Each row was made from one small tree. The marks that hang from a mark follow it in brackets, in the order of their numbers. Every link used is in the known rows. Write each row's tree.
Known rows:
Z_304(Z_841 Z_948(Z_798)): [-16  22   9  27  22  40 -29  -9   1  29  21  30  27   8  29  34 -13  19
  -6 -42  18 -30  24  16  -9  10 -22  12 -24 -43 -45  19]
Z_540(Z_11(Z_115 Z_304 Z_798(Z_841 Z_948(Z_153)))): [ 26 -29   5   4 -13 -41  39  27 -30  19 -50 -11  -8  -6 -10 -53   4 -16
 -20  20  -7 -18  23  -7  11 -28  17 -17   2  36  36 -23]
Z_841(Z_540(Z_948)): [  0   9 -23  17  57  35  -8 -18  -2   5 -14  27  36  15   2  12   1  13
  25   9  48 -32  20  24   6  11  11  31  30   4   5  19]
Z_823(Z_153 Z_547(Z_4 Z_948(Z_540 Z_798))): [-15  18   8  -7 -33  33 -18  17  94  37  73  20 -34  17 -15  21  -7   2
 -23  21 -36  35  15 -30   1  41 -27   7 -26 -35   5  -3]
Z_115(Z_11(Z_540)): [  5  -7  -5  -5   9   9   5 -36   9 -26  -9   9   4  23   6   2   2  -5
  16   5  36   4  -6   4  -5 -19  14  29  31 -26  -6   1]
Z_11(Z_115): [  5   9 -17  18  17  25  13 -16   0 -18 -24   8   3  24  22 -13   7  10
   6 -11  44 -39   8   9  -9 -26   1   9   0  -2 -10   9]
Z_115(Z_11(Z_304 Z_540)): [  8 -18   0 -15  14   0  18 -49   8 -35 -19   4 -11  16  11 -25   7 -23
   5  17  46 -14   4  -4  -1 -15  31  27  31 -13   3   3]
Z_948(Z_153): [ 28   1 -25   2   5   7 -15 -23  12  -6  19  -1   9  27  13  -1  -4  19
  11 -11  10 -23  20  17 -34   4 -35  25   2 -14 -29  19]
Z_153(Z_4(Z_547)): [-28  20 -12  16  18  31  20 -42 -31 -31  -1   9 -25  34  21  -8  19  29
  22 -13  35 -25 -32  -4 -13 -26   2 -14   3   1  -4  31]
Z_540(Z_841(Z_798(Z_11))): [  2   8  -3  11   6  28  18 -22  -9 -28  -1  -6   2  29  11   0   2  39
  30  -5   6   2 -30  19   5 -17   6  15  17   3 -32  13]
Z_823(Z_153 Z_547(Z_4 Z_948(Z_798(Z_841(Z_540(Z_11)))))): [-43  12  -4   9   0  28   4  34  76  67  69  22 -18   2 -35  17 -25  -5
  -4  40 -49  43 -20 -16  26  30  10  -7 -14   5  16  -4]
Z_798(Z_841(Z_540(Z_11)) Z_948): [ -2  -7 -12  28  35   8  -3  24 -20  40 -25  36  31  12 -22  17 -16   6
  12  39   6  -9 -32  18   6   7  12   9  27  14  15  -7]
Z_540(Z_948(Z_153(Z_4) Z_798(Z_841))): [ 10 -13  -3   1  -2 -14 -15  -8 -25  24  -4  -4  16   5 -10  -8  -8  25
  11 -27 -22  23  44  15 -13  12 -35 -16  -5  23 -22  16]
Z_798(Z_11(Z_304) Z_841 Z_948(Z_540)): [ 28 -32  25 -12 -24 -18   8  34 -23  -9 -36  39 -16  21 -20 -12  -9 -12
  -2  60  13  16 -13 -12 -20  19  -6  -6  -5 -13  27 -29]
Z_540(Z_11(Z_115) Z_948(Z_153(Z_4(Z_547)) Z_798(Z_841))): [-12  -6 -36   6  -4 -38  27   0 -39  29 -25 -30 -27 -15 -14 -26  13   0
   3 -39 -21  20  26  24  19 -11  11 -44  -6  67   7  11]
Z_153(Z_4(Z_547(Z_948(Z_540(Z_11 Z_841) Z_798)))): [-34  14 -10   6  -6   2  -3  -5  -7  31   3 -29 -15 -19 -20  23  19   3
  21 -30 -45  27 -31   7  23  14  11  -9  -2  45  -4  14]
Z_948(Z_153 Z_798(Z_11)): [ 27  -6 -34 -26 -12 -13  -5   0   8 -18  21 -10 -30  22 -16 -12 -10  30
   6 -18 -21  17  41  10 -32  16 -39  19 -11 -16 -31   3]
Z_11(Z_115 Z_304 Z_540 Z_798(Z_841 Z_948(Z_153))): [ 32 -20  31 -24 -14 -42  43  32 -27 -14 -48  -2  -7   8  14 -60  17 -35
 -43  43  23 -15  22 -17  15 -40  20 -21   1  12  46 -40]
Z_115(Z_11(Z_304(Z_841 Z_948(Z_153 Z_540)) Z_798)): [ 21 -11  42  -9 -12 -24 -22  -2  -1 -10  23  -3  21 -35   5  11 -11 -26
 -15 -15   1 -14  23 -20 -17   7  -3  12  -4 -41  21   2]
Z_540(Z_11(Z_115 Z_304(Z_841 Z_948(Z_153 Z_798)))): [  3  -4 -17   9   9 -20  -4  -4  -7  31  -1 -16   8 -41  24  -7  -5 -24
 -33 -47  -8 -44  49  24   6  12   6  -2 -25  18 -30  10]
Z_948(Z_153(Z_4) Z_540(Z_11(Z_115 Z_304) Z_841) Z_798): [  8 -24 -15 -23 -20 -56   4 -11 -34   4 -19 -60 -15 -51   0 -19  13 -21
 -19 -40 -60   1  23  17   6  17   4 -20   5  92 -11  13]
Z_153(Z_4(Z_547(Z_948(Z_798(Z_11 Z_841))))): [-31  11   8  -6  -9  10  24  18 -10 -16   2   8 -39  19 -32 -13  -1  24
  27   7  -4  42 -37 -27   0 -15   2 -32 -34 -13   9  -7]
Z_540(Z_11(Z_115 Z_304) Z_948(Z_153(Z_4) Z_798(Z_841))): [  5 -34 -20   0  -3 -44  22  -9 -40  26 -43 -29  -5 -35  -9 -46   2 -13
  -6 -28 -26   7  54  18  16   2  12 -31  -1  82  -1   9]
Z_304(Z_841(Z_540(Z_948(Z_798)))): [-15  21 -12  11  56  28 -31  -6  -2  28  -6  41  33  -7   5  28 -10  12
   9 -21  20 -30  23  38  16  22   3  19  10   1 -15  21]
Z_115(Z_11(Z_304)): [ 11 -17  -8   6  19  11   5 -51  14 -27 -16   3 -11  22  -5 -20  -3   3
  22   2  40 -32   6  -9 -18  -7  17  30  21 -21  -3  19]
Z_304(Z_11(Z_115 Z_798(Z_841)) Z_948(Z_153(Z_4) Z_540)): [ -6  -2  45  -6 -41 -22 -11  45 -62 -19   7 -40  24 -47  19   6  -9 -16
 -28 -24 -26  19   4 -48 -14 -18 -19 -49 -20 -17  22 -21]
Z_153(Z_4(Z_547(Z_948(Z_540(Z_11))))): [-25  12 -17  13  -1  17   5 -11 -10  10  -3   2  -7 -15 -12  15  15   0
  22  -4  -8  13 -44  -3   6   4  10  -3   4  22  16   9]
Z_948(Z_153 Z_540 Z_798(Z_11 Z_841)): [ 36 -14 -10 -41 -39 -42 -16  37  -1   4  28   0 -27   8 -27  -3 -21   4
  -2   5 -46  60  24  10 -41  34 -51   0 -20  -7 -12 -17]
Z_4(Z_153 Z_547(Z_948(Z_540(Z_11(Z_115)) Z_798(Z_841)))): [ -6  11  -1 -10  -8 -58  23  43  20  36  17 -26 -55  -8 -20 -12   6 -28
 -13  13 -27  34 -15   7  24   5  21 -19 -15  36  31 -30]
Z_304(Z_11(Z_540) Z_841): [-28  15  16   2  -6  32 -28 -10 -24 -14  -5  27  20  -5  54  32  -7 -19
  -2 -14  18 -16 -35  12   4  -9   3  -2   4 -35 -42  -4]
Z_823(Z_153): [ -8  10 -14  16   3  34   2 -22   9   0  29  28  -1  49  25   9  -4  22
  13   6  17 -18   9   6 -22   9 -34  16  10 -12 -25  13]
Z_547(Z_4 Z_948): [ -4  14   4  21  11  59 -21  -7  75   2   9  17  19   1  -6   2  -7  16
  20  16  17  -4  -7 -18  -5 -16  -5  24 -22 -38  -7   4]
Z_115(Z_11): [  9  -6 -13  17  15  21  -9 -39  18 -17  -4   9   5  29 -10   7  -9  20
  32 -11  30 -13  -4  -1 -21 -11   0  31  22 -33 -11  18]

Write each row's tree:
[  4  18 -42  30  61  14  19   2 -10  11 -44   8  26  -9  -6  -6   4  21
 -21  17  16 -47 -19  22  32 -16  39  20  48  28  20  -5] => Z_841(Z_540(Z_11(Z_115)) Z_798(Z_948))
[-13   9  -7  -6  -4  18   5  -7 -20 -34 -29 -11  -1   1  44  -3  10 -24
 -15 -10  33 -20  -6  -5   9 -26  18  -3  11 -17 -18 -16] => Z_304(Z_11(Z_115 Z_540))
[  6 -22   8  -5  -9  -7  45  11 -20 -38 -38  14 -29  19   5 -46  -4 -16
  11  29  39  -5 -10  -9  -8 -24  22 -21 -19  10  12 -14] => Z_798(Z_11(Z_115 Z_304) Z_841)
[  7 -12  -7   4 -26 -41  -3  21 -44  26  -9   2 -12  -1 -21  12   4  -2
  -3  15 -35  26 -38   7 -14  11 -16 -35   6  31  24  -4] => Z_798(Z_841 Z_948(Z_153(Z_4(Z_547)) Z_540(Z_11)))
[ 15  -8  -1   4 -30   0 -42  15  69  36  26 -30  29 -46 -24  30  -6 -18
  18   1 -60  36 -14  12   2  21 -13  18 -14  23 -12   1] => Z_547(Z_4 Z_948(Z_153 Z_540(Z_11 Z_841)))
[ -7 -16   4  11  -1  -8  58   1 -34   7 -41  -1 -20  -5  12 -61   5 -18
   5   3  11 -11   9  -4  17 -44  36 -15   3  45  25  -8] => Z_540(Z_11(Z_115 Z_304 Z_798(Z_841)))
[ -3 -18 -13  15  -4 -14  31 -13 -53  -3 -42 -26  17 -33   2 -31  15  13
  10 -40 -11  -1  43   5  22 -37  13 -18  20  64  18   8] => Z_540(Z_11(Z_115 Z_798) Z_948(Z_153(Z_4)))
[  9  -5  16  -4 -36  -3 -21  25  54  31  23 -35  20 -52 -24   9   0 -11
  15  -2 -68  45  -1  -8  13  -4  -6  13 -12  22  13  -8] => Z_547(Z_4 Z_948(Z_153 Z_540(Z_11(Z_798) Z_841)))
[ 28   4   0  -5 -24   5 -20   8  48  20  45   4   4  23 -10  25   1  -9
  -5  12  -3   2  -3  -2 -17  40 -26  23 -12 -32   4   7] => Z_823(Z_547(Z_948(Z_153 Z_540)))
[ 12 -12  28  -1   2   1   9 -17  -3 -17   5  -7   2  -9  -3 -11   1 -11
  -5   0  28 -10  35 -39 -12  -4  15  26  15 -40  35  -1] => Z_115(Z_11(Z_304(Z_948(Z_540)) Z_798))
[ 10  10  24 -20  -2 -12 -32  17  81  11  49 -10 -25 -16 -17   2 -11   6
 -18  21 -35  32  16 -18  -5  17 -17  19 -18 -19   6 -16] => Z_547(Z_4(Z_153) Z_948(Z_540 Z_798))
[  7   7 -11  14  -5  10 -22   6  -7 -15   8 -39  26  -9  31  18  -6  -8
 -19 -35  21 -40  28 -14 -19   0 -15   0 -16 -45 -26  -1] => Z_304(Z_11(Z_115) Z_948(Z_153))
[ 20 -21  -6 -53 -21 -50  35   3  -9 -42 -19 -45 -38  -3  11 -42  19 -33
 -22  -2  -5   5  33  13  14  -6  19  -7  -9  39 -12 -16] => Z_948(Z_153 Z_798(Z_11(Z_115 Z_304 Z_540(Z_841))))
[ -1   2 -33 -12  39   3  19  17  -9 -21 -35   7  -7  -2 -23 -12   1   9
   6  -2  29  -5  43  13  20   4  24   9  11  16  17  -7] => Z_841(Z_540(Z_948(Z_798(Z_11(Z_115)))))
[-31  29  -7 -11 -10  13  -3   2  15   6  40   6 -32  14  -8  13  13  14
  -6  -1 -24  20  -6 -24  -5  26 -29 -11 -10  -3   8   3] => Z_823(Z_153(Z_4(Z_547(Z_948(Z_540 Z_798)))))
[  1 -19  14  10   7   8   0 -37   1  -2 -32  -6  32  17   2  22  13 -15
  37  -9  37  10   5  25  28 -10  32  23  38   7  -9   8] => Z_115(Z_11(Z_540(Z_841 Z_948)))
[ 23  22 -16  -3   5 -14  -5 -10 -21 -16   2  -8 -11  10  -1   0  19  35
 -30   7 -10 -13 -26   0 -13   3 -20  -9  24  -1  16  10] => Z_841(Z_798(Z_948(Z_153(Z_4(Z_547)) Z_540)))
[-30   4  15 -27 -42  29  24  20  75  -3  57  23 -54  27 -12   1  -2  -4
 -18  42 -18  62   3 -34  22  13   2  -5 -26 -36   4 -26] => Z_823(Z_153 Z_547(Z_4 Z_948(Z_798(Z_11(Z_540)))))
[ 30   6  10  -8  16  -7  -5 -16  -4  -5 -19  24  23  -1  37 -14   7  -7
 -46  25  14 -44 -10  25  12  -3   6  12  21  -8 -13  -5] => Z_11(Z_304(Z_841(Z_798(Z_948(Z_153)))) Z_540)
[  4   0   6  11  -5 -15   3   7 -34  -3 -10   8  -9  35  -8  -3   6  20
   1  17   8  -8 -35  -7 -21 -13 -19 -36  -8  -5  14   7] => Z_798(Z_841 Z_948(Z_153(Z_4(Z_547))))
[ 16 -18   0  22 -15  -5 -13  26 -21  52 -27  35  17  10 -16  21 -11  -2
   5  26 -15  20 -17  19  -9  20 -16   5  14   9   6 -17] => Z_798(Z_841 Z_948(Z_540(Z_11)))
[ -1   6  30  10  12  15 -13  -2  73  -9  34   0  -4   3   0  -2  -9  13
   9  34   8   1 -14 -21   0 -17   2  15 -16 -25   2  -6] => Z_547(Z_4(Z_153) Z_948)
[ 14  24 -28   4  10  15  -4  -9  44  -2  25  -8  -7  29  -5   0  13   6
  15   2  24 -22  -7   2 -14   1 -13  20 -17 -29  -1  11] => Z_4(Z_547(Z_948(Z_153)))
[  4 -29  37 -27 -20 -37  18  17 -56 -64 -61  19   2 -27  18 -20  10 -28
 -35  27  19 -20 -27  -9  12 -26  22 -45  -9  19  18 -26] => Z_798(Z_11(Z_115 Z_304(Z_841) Z_540) Z_948(Z_153(Z_4)))
[ 19   8   4  -3  -6  -9 -20 -25 -21 -15  20 -33  28 -14  17  14   6  28
  -1 -23 -41   4 -25  18 -12   6 -27   0  23  35 -26  26] => Z_948(Z_153(Z_4) Z_540(Z_841(Z_798)))
[-32  10  14 -24 -39  -9  14  42  -3  -5  36  16 -48  14 -31   8  -3   7
   8  27 -37  71 -33 -33  -8  23 -27 -39 -30  -3  23 -22] => Z_823(Z_153(Z_4(Z_547(Z_948(Z_540 Z_798(Z_11 Z_841))))))
[  9  13 -35 -12 -17 -25 -17  10  35  50  30 -46 -19 -12 -26  22  14 -12
  10 -28 -55  24   1  28   9  38 -10  17  -9  28 -12   6] => Z_4(Z_547(Z_948(Z_153 Z_540(Z_11 Z_841) Z_798)))
[  6 -14   9 -18 -24 -15  -8  29  -1  -9  13  -8   1  -4 -40  -8 -20  23
  18   2 -41  52  -4 -20 -19   5 -34 -17 -34  -8 -11 -11] => Z_547(Z_948(Z_153(Z_4) Z_798(Z_11 Z_841)))
[-11  -3  24  -5  18   4  -8 -29   5   0   2  13   9 -13  22   8  -5 -27
 -21 -18  31 -18  23   0  10   2  25  15   0 -40 -18   3] => Z_115(Z_11(Z_304(Z_841 Z_948(Z_798)) Z_540))
[-22   6  39  13  49  19   1 -12 -10 -20   6  20  33 -25   5   8 -14 -12
   1   2  45 -48  -7 -26  10 -18  44  16  15 -40  34  11] => Z_115(Z_11(Z_304(Z_841(Z_540) Z_948) Z_798))
[-41  26   0  19   5  41  15 -17   8 -14  26  15 -11  34   9  10  14  21
  20  10  20 -11 -37 -26  -3  -6 -10 -14  -8  -9   5  12] => Z_823(Z_153(Z_4(Z_547(Z_948))))
[ 24 -25   5  -6  -6 -21 -12 -30  10  -4 -13 -28  35   6  -4  21  10 -19
  27 -12  14  15  20  30  15   2  13  23  34  10 -13   7] => Z_115(Z_11(Z_540(Z_841 Z_948(Z_153))))
[-32  18  30  17  -1  43 -32  -4 -27  -3   9  21  43 -12  62  50  -9 -24
 -12 -20  33 -22 -20   2   4  -2   4  -2  -8 -60 -42  -6] => Z_304(Z_11(Z_540) Z_841 Z_948)
[-34  24   8  -1  26  -2 -47  22 -39 -17  16 -26  41 -64  22  40 -19  -4
 -38 -52 -16 -41  -2 -15   1   8  -3 -33 -18 -18 -20   9] => Z_304(Z_11(Z_115) Z_841(Z_540) Z_948(Z_153(Z_4) Z_798))
[ -3  20   4  14  46  28  -9  19 -15 -21 -18  54  29   3  -6  24 -16  34
  -4  32  20 -28 -55  14  13  -4  15  10  22 -27   6  -7] => Z_304(Z_841(Z_540 Z_798(Z_11 Z_948)))
